Each row was made from one small tree. The marks that hang from a mark follow it in brackets, in alphabetical order. Every link used is in the known rows. Write each row's tree.
Known rows
P[S[W] T[V[M U]]]: [ -2 -10  14  18  13  -9  -8  15  -6  19   2   4  -8  27 -11 -23  -6 -10
  -7   0  17   1  -9 -20   2]
M[P]: [ 21   2  -1  -8  10  -1  -4   1  -1   0  -4  -6   6  -7   1   7 -14   9
   6  12   2 -18 -14   7   2]
V[G[W] S U]: [ 20  14   1   4  14  -5  -9  11   0  -3   8 -18  12 -11   0  11 -10 -13
   2  -8   9  -1  -5  15   6]
G[V[S U]]: [  8 -11  10   9  15 -10   4  11  21  -4   9 -18   1  -9 -20   0   0  -9
   7  -4  16  -9  -6   8  -2]
U[G[V[M[P]]]]: [ 12  -4   9   3  16  -3  -4  12   7   6 -11 -12 -10   2  -7  -1 -14  11
  28  12  -1 -11 -14  -1  -4]
W[S]: [ 21   0   2  -5  11  -4   0  -1   2   2   1 -12  -3  -4  -6   2 -15   4
  -5   4  -2 -19 -13  16  17]
T[P V]: [ 10   2   9 -14  11 -10   6   4   4   1  -7 -12   5  -5  -4  -4  -6  -2
  -3  13  21 -18  -7  12 -10]
S[W[G[V[M[P] U]]]]: [ 16 -11  17   3  24  -3 -10  17  -1  17   3 -12  -8  12 -20 -10  -6  -6
  31  13  11   0 -13  -4  -5]
V[M]: [ 13 -11   4  -3  16  -3  -7  -1  -2   5   4  -6   7   5  -7   0 -13  -7
  15   1  11  -9 -11   7   5]
S[W[G[U[V[M[P]]]]]]: [ 12 -14  19  -4  13  -7  -7  11 -12  19  -6  -8 -16  13  -3 -16   4  -7
  -1  19   0  -3  -7  -5   2]
W[G S]: [ 25   4   7 -12  15  -5  -6   0  -5   9   2 -11  -5  -3 -11  -4 -17   1
  -2   6  -6 -21 -17  20  17]
M[V[S[W]]]: [  0 -24  10   8  10  -3  -3   4  11   2  10 -16   5  15   0 -12   0 -10
 -15  -2   5 -21  -4  12  11]
V[G M[P[S]] U]: [ 31  19   2  17   9  -2  -6  16 -13  -7  -6  -6   3  -4  -8   4 -14  -6
  25   1  11  -4 -12 -15  -1]
V[S]: [  8 -10   2  -3   7  -6  -5  -2   5  -7  12  -8  12   0  -2   3  -8  -3
  -5  -4   6 -16 -10  10   9]
S[W[G]]: [ 14  -9  10 -15  24   2  -9  -3  -8  16   8  -5   6  17 -11  -6  -8  -8
   2   5  -2 -19 -10  21   7]
U[G[V]]: [  9  -5  10  -3  22  -2   5   5  16   7  -7 -13  -6  -2 -13  -1  -8   3
  13   3  -4 -22  -9  22  -3]
P[T]: [  3   2  -3  -5  10 -10  -2   0   5   8   2  -3   6   4  -5  -1 -15   0
  -8  -2   5 -20 -16  12   2]
M[G[U] P[T] V]: [ 12   7   7   0  -6  -5   2   6  12  16 -22 -18 -13   0  12  -1 -12  15
 -18  15 -12 -17 -11  -3  -6]
T[P[S[W]] V[G[U]]]: [ 16  14  15  -5   8  -5  10   8 -16   5 -10   0   2   8  -7  -8   3 -13
 -17  13   4  -5  -5  -1  -8]
T[V[M]]: [  9 -16  10  -2  18  -8  -4   6   0   7  -3  -4  -1   2  -5 -11 -11  -3
  10   9  19   0 -10   5   1]
T[P[S[W]] V[G U]]: [ 20  16  16   5  15  -5   6  16  -8   2  -6 -10   3   6 -11  -7   0 -15
  -1   5  18 -14  -3  -1 -10]
G[U[V[M[P]]] W[S]]: [ 20   0   9   4   1 -13  -5  10  -4  17 -15 -17 -19  -6   4  -3  -8  10
 -16  25  -3   8  -3  -3  21]
P[S[W[G]] T[V[M]]]: [  0 -10  18   7  12  -5  -8   8 -15  22   3  10  -2  35 -14 -31 -14  -1
 -10   8   6   0 -13  -8   8]
P[S[W]]: [ 15  -9   9   2  13   6  -2  -4  -6   9   7   5   8  24 -13  -7  -5  -1
  -7   2  -3 -20  -4   8  13]
P[S[W] T]: [  2  -2   4   5   6  -2  -3  -2  -6  14   6   7   7  30 -11 -10 -11   2
 -19  -2  -5 -20 -10   0  10]
G[U V[M] W]: [ 10  -8  11  -3  16  -5   0   1   7  23  -4  -8   2   2 -19   2  -6  -5
   5  15   4  13   0  13   2]
T[P[S[W]] V[G]]: [ 16  12  12  -2  12  -4  10   9 -14  -1  -7  -4   9  11  -9 -12  -4  -4
  -7  10  10 -16  -3   5  -3]

Which tree is each row?
[ 12  -5  10  -6  11  -8   3   0   8  19 -10 -14  -6  -7  -3   2   3  -3
 -22  14   2  -6   6  23   6] -> G[U[V] W]
[  9  -3   3  -2  14  -2  -4   5  -6  -8  12  -9  13   8   1  -2  -6  -9
   0  -8   0  -9 -11  12   9] -> V[G S[W]]
[  3 -21  14   4   5  -7  -4  10   1   6   8  -4  -3  14 -10  -8   2  -2
   3  12   2  14 -12 -18   3] -> G[U V[M[P] S[W]]]
[  6   5  13  -4   8  -4  -6  -1 -15  23   6  11  -1  29 -14 -13  -6 -11
 -26   4 -13 -12 -14   0   5] -> P[S[W[G[U]]] T]
[ 26   9  -3   6  10  -4   4  12   6  -6 -15 -18   3 -17   2   2 -13   3
   9   6   4 -20 -11  16  -3] -> M[P V[G]]
[ 11   0   6  -5  11  -6  -4   4  -9  -2  11  -5   7   5   2   4   2 -17
 -11  -5  -5  -1 -13   7   6] -> V[G[U] S[W]]
[  8 -15  17   7   3  -2  -4   5   9  11  -5 -30  -1  10   6  -9  -8  14
  -5  10   3  -3   8   5  15] -> U[V[M[G[W]] S]]
[ 14   3  10  -4   7   2   2  -2  -9   7   3  -5  13  23 -13  -4  -5  -5
 -10   7   4 -29  -2   4   6] -> T[P[S[W]]]
[ 21  11   2  -5  16  -5  -7   3 -12  13  -6  -7   8  -3  -2  10 -12 -13
   5   4   0  13  -6  13   4] -> V[G[U W] M]
[  5 -18  14  15  11  -7  -8  19   6   3  12 -14  -2  11 -11  -7   0  -4
  19   5  16   5 -11 -17   2] -> G[V[M[P] S[W] U]]
[ 17   0  10  -1   7 -12   4   3   7  17 -12 -19 -17 -10  -3  -1  -3   4
 -30  16  -7  -6   2  20  22] -> G[U[V] W[S]]
[  9  -6  10   7  15  -7  -2  10  19   7   9 -20   6  -7 -17   4  -4  -5
   2   3  14   0   3  15   3] -> G[V[S U] W]
[  7   1  -3   6   1 -10   0   8  12   6 -10 -13  -2  -1   2  -4 -14   8
 -10   8   5 -25 -16   4  -1] -> M[P[T] V]
[ 14   7  12  -8  16 -12   1  12   7   3  -6 -18  -2 -12  -6   0  -2 -12
   2   8  30 -18  -7   7 -14] -> T[P V[U]]
[  9  -4   8  11  18  -5 -12  15  -8  -5  14 -14   7  10  -1  -3  -4 -25
  16 -14  15   2 -12  -6   6] -> V[G M S[W] U]
[ -3 -11  16  -9   7  -9   1   7  -2  -1   8 -12   6  13   2 -12   1  -5
 -16   8  18 -13  -6   2   0] -> T[P V[S[W]]]
[  7  -6   7  14   8 -13   4  14   2 -14   1 -20   2  -6  -3 -11  -3  -8
   5  -8  16  -5  -5   4   7] -> U[V[G M S]]
[  6  -7   9  -4   8  -7   2   2  14  10   4 -10   6  -4 -13   4  -1  -1
 -15  11   0   8   1  15   5] -> G[U V[S] W]
[  3   1   7   7   4  -8   4   4   1   8  -5   8   0  10 -10 -15 -12   9
 -20   5   7 -11  -9   1   2] -> P[S T[V]]
[ 19  -9  14   3   5  -1   1  10   7   6 -18 -24 -10   1   5  -8 -10  23
  13  18   3 -14  -3  -5   3] -> U[V[M[G P]]]
[ 12  -6  14  -6   3   2 -13  -2   0  16   0 -16   3  10   7   6 -11   2
  -9   9  -7  11   0  -2  12] -> V[M[G[U W]] S]
[ 15  -4  13   4   7 -13  -1   6   0  21 -11 -19 -17  -2  -3  -6  -5  -2
 -18  15  -1   4   1   9  23] -> G[U[V[M]] W[S]]
[ 29   8  16   0   0   7   6   2   8  22 -19 -10  -2   4 -14   5 -10  28
  -7  30 -21   3   4   2   0] -> M[G[U V W] P[S]]
[ 23   5  12 -16  10   4  -5  -7   4  22 -11 -15   2   2   3  12 -11   9
 -12  17 -13  -4   0  19   2] -> M[G[U W]]
[  1 -22  10  11   6 -11   0   8   7  -5   6 -18  -1   4  -3 -13  -1  -6
   0  -2  17 -10  -2   1  11] -> U[V[M S]]
[ 22  14   1  15   6  -5  -7  18   9  -5  -5 -28   3 -19   7   7  -9  -5
  -1   2  11  -5  -3   8   3] -> M[P V[G[W] S U]]
[ 17   9   7  -3  23   1 -17   6   6  16  -3 -17  -6  -1   4  11 -12  -9
   3   1  -1 -19  -3  20   2] -> V[U[G[W]]]
[ 14 -10  16   1  13   1  -1   3   8  20 -15 -28  -3   7   1  -7 -11  16
   4  15   2  -8   9  15   9] -> U[V[M[G[W]]]]
[ 18  -5  17  -9  12  -1  10  -1  18  16 -12 -16  -6  -4 -15   2  -3   9
   3  14 -10  -8  -4  14  -8] -> M[G[U V]]
[  5   1  -5   1   3 -10  -9   6  -6   6  -1  -2   4   8   2  -2 -21   9
   8   6   8  -8 -21 -12   1] -> V[M[P[T]]]
[ 10   1  10  -6  22   1  -1   4  14  18  -8 -15  -2   1 -10   4 -13   9
   6  10  -8 -15  -2  30   3] -> U[G[V W]]
[ 14  10   7  -6  14 -12   4  12  -9  -5 -11 -14   9  -8  -2  -6 -11  -9
  15   6  25  -3 -11   4  -9] -> T[P V[G M]]
[ 13 -11  16   7   6   3 -18  13  -3   5   6 -22  -3  20  12  -2  -8   4
  13   5   3  -3 -12 -24   5] -> V[M[G P] S[W] U]
[ 17   8  21  -7  13  -3  -8  12   4  20 -15 -29  -2   2   4  -2 -12   3
   8  19  21  -1   3  -1  -8] -> T[P V[M[G[W]] U]]
[ 12 -11  12   8  23  -7   1  12  15   8   2 -17  -2  -4 -24  -3  -5 -13
  28   0  23  -2  -7   5  -5] -> G[V[M U]]
[ 10 -15  17  -9  27   0   2   3   5  18   5  -7   2  14 -26 -14  -4  -3
  11  11  -1 -13  -8  24  -1] -> S[W[G[V]]]
[ 12 -11   6   6   7  -9   0  10   1   1  -9 -15  -6  -3  -1  -8  -6   8
  11  13  14 -13  -5  -2   4] -> U[V[M[P]]]
